Known rows, with every step that occurs:
k/j/v:  13  12  11  -5   5 -18  14  -1  12 -27  18 -15   4  17   7  22 -20  28 -14 -11 -33   4  26  27
j/h/l/k/r/b: -19  -5   5  19  29 -26  -3   9 -17   6 -12  30   1   4 -14  24   8  22  49 -15   7 -13  -1  -1
v/j/u:  14 -12  31   3   7  -3  -8   2  -1 -28  -1  -6   9  39  -7   5 -27  35  -7  -9 -11 -24   1  45
k/r/b: -22  -8   1  27  30 -20 -10   2 -18  -8 -13  23   5   3 -19  30   2  35  46 -14  -5 -13 -12   2
u/l/k/j/v:  16  22  14 -18   1 -26  14   0  25 -14  19 -21  -2   9  15  20  -7  20 -22 -12 -39   8  32  26
r/b/j: -13   4   2  17  24 -28   4   8   6 -10  -8  11   6 -15 -20  13 -10  40  34   2 -19 -12  -7 -15
r/b/j/u/l: -16  24  -6   5  18 -19  -6  -3  14 -16  10   1   9 -10  18  -5   7  35  -9  -3 -28   2  -1   4
q/l/k/r:   7  -1   1  -4 -16 -11   0  -6 -12  -4  -8   6   7  13  -9  39  14  15  20  -8 -22   8   1  34
u/l/k/j/h: -12  28  26  15  -5 -13   6   6   3   2  12  12   2  25   5  10 -10  26 -17  23  -5   1  23  -1
b/j:  -1  10  -4   4   8 -19   4   2   9 -12   3  -5   8  -7 -18  14 -11  29  18  10 -29   3   0  -5
v/j/h/l:  10   0 -12  -2  11  -6  10  21 -27  -8   3   3   9  38   3  17  -1   8  13   7  13  21  10   9
l/k/r/b/j/v:   9   5   4 -13  12 -47  21  -1  17 -13  -5  -7   4 -16 -15  14 -19  31  21 -18 -37  -4  16  23
r/b/j/h/l:  -7   6 -21  10  26 -15  12  19 -20  -4   5  22   7  10   4   6   3  12  31   2  14  13   9 -14
h/l:  11   0 -32  -5  32   6  -6  13 -20 -10  13  -1   6  16  17  20  20  -2  23 -12   6  18   4  -3
q/l/k:  39  -1   9 -11   2   5  -3   2  -5  -4 -14  -9   4  11  19  20  21  13  -8  -7 -14  -6   2  29
k/r: -12   0  -9   8  -1 -12  -7  -9 -14 -10   2   5   9  13 -23  37   0  19  30  -2 -22  11  -2  20
g/s/u:  34  11   5 -11  14  -4 -42 -15   4 -18 -18 -14 -22  13   1  24   9  27  11  -6 -37 -36 -15   0
s/u/l/k/r/b: -14   0   4   9  21 -28 -19  -2   4   4 -16  15  -5  -7 -15  29  15  33  39 -15 -17 -16  -9  -2
k/j/u/l/q:   0   6  17  13   2  13 -22 -12  14 -18  13  -8  -3  13  24  19 -19  23 -29 -16 -24  12 -13   4
b/j/u/l/q:   4   5   9   7   3   5 -18 -14  16 -16   6 -11   0   1  17  12 -21  23 -21 -13 -28  13 -18   4
b/j/u/l/k:  10  22  10 -19  13 -19  -8  -2  26   7   8 -12  -3  -8  15   0  15  11 -10  -7 -26  -6  13  10
s/u/l:  10  24 -23 -17   4  -6 -31 -13  20 -11   0 -26  -2  -5  13  17  22  33 -14   9 -43  15  -9  -3
l/k:  26   4  13 -14  23  -6 -12   0  10  10  -2 -14  -4   6   1  16  12   5   6  -7 -12 -15   9   9
s/u/l/k:  25  19   0 -29   9 -12 -26  -8  30  12  -3 -25 -11  -7  10  15  26  14  -8  -2 -33  -3   5   2
v/j:  23  -9  21  -7  -5 -12  -1  13  -6 -18 -12 -27   7  40 -22  35 -18  30  -5  11 -22   6  -6  32

Rows:
-18  11  16  20   6 -34  13   5  -5   4 -11  26   7   1 -26   4 -21  36  26  17  -3 -10   8  -5
l/k/r/b/j/h
 -8  27  23   2  -3 -11  -4   9  22   2  26  -4  -7  17  15  31  10  17 -16   2 -25   5  21  -4
u/l/k/j
 12   5   0  -7  21 -38  19   0  13 -22  -4 -10   7 -13  -9   7 -22  37  13 -14 -35  -5  12  19
r/b/j/v
 -9   6  -5  -7  -7 -28   7   3  -5  11   5  14   1   7 -20  30   7   3  40  -5 -11  14  14  11
b/j/h/l/k/r
-14  -3  24  14  19 -23  -3  -3  11 -13   1  25   4  -3 -13  -4 -18  37  28 -20 -12 -36   5  16
l/k/r/b/j/u
 -2  13  -5 -16 -12 -24 -16 -12  13   8   0  -6  -4   0 -15  35  18  15  20  -5 -35  11   3  16
s/u/l/k/r
  4   4 -24   3  25   1   4  14 -28  -6   9  11   9  24  13   9   8   3  18   2  17  17  11  -3
j/h/l
-15   5 -22  11  16 -20  13  17 -23  -3   5  27   8  11  -4  13   2  12  40   1  11  17   9 -10
k/r/b/j/h/l
 15  18  10 -19  18 -11 -14  -3  20   7   7 -15  -3  -2  21   2  19   8 -14 -10 -21  -9  13  15
j/u/l/k
 10   5   0   4   8  12 -22 -13   7 -11   2 -21  -1   4  20  25 -10  16 -22  -8 -27  24 -22  -2
u/l/q
 -7  19  31  19  -2 -10   6   6  -1   1  10  15   1  30  -3  12 -18  26  -9  20   1  -8  22   1
l/k/j/h
 -2  26  22  -3  -9 -10 -14   3  31   1  22  -6 -13  15  10  32  10  24 -15   2 -32   0  18  -6
s/u/l/k/j
 20  12  11 -17   7 -22  16   6  17 -15  22 -14  -3  14  13  22  -9  13  -8 -19 -26   6  34  25
h/l/k/j/v
 11   6   3  -8  26 -20   4  16   1  16  -1  10  -5   3   4   8  13   1  26  -8   8  -6  16  -7
r/b/j/h/l/k
 -3   1  14  10  16  -8  -4  -5   9 -23   9  10   9   5  -4  -9 -22  35   9 -10 -16 -26   5  18
b/j/u
-2 14 18  3  4 -5 -1 16 10  2 28  6 -9 25 12 34  9  6  4 -8 -8  2 24 -5
h/l/k/j
 -6  10 -13  11  14  -1   8  19 -22  -8  20  18   5  31  15  17   4   7  13   3  15  18  19  -8
k/j/h/l
 26   2  -6 -21  28  -4  -8  11   1  13   6  -9  -6   8  14  17  25 -12  19 -17   1   0  14   2
h/l/k
-21  -1  10  16  27 -27 -11   1  -4   0  -9  23   1  -3  -7  20  10  30  35 -21  -8 -19  -4   7
j/u/l/k/r/b
 -2   2   3  -5  -2 -19  -7  -7  -1   6   1   2   1   8 -21  36   8   8  30  -8 -21   3   6  21
l/k/r
 -3   4  38  13  11   1 -11  -1  15 -16  22  14  -2  26  11   3 -15  26  -7 -18  -7 -33  20  22
l/k/j/u
  7  -7   7  16   6  15  -9   3 -10 -10  10   7  -4  27  14  26 -23   8   0 -12   6  19  -7  -8
k/j/h/l/q
-25  24  -7   5   9 -24  -5  -5  11 -15  10   6   9 -10  11   2   6  35   0  -4 -31   7   0   8
k/r/b/j/u/l
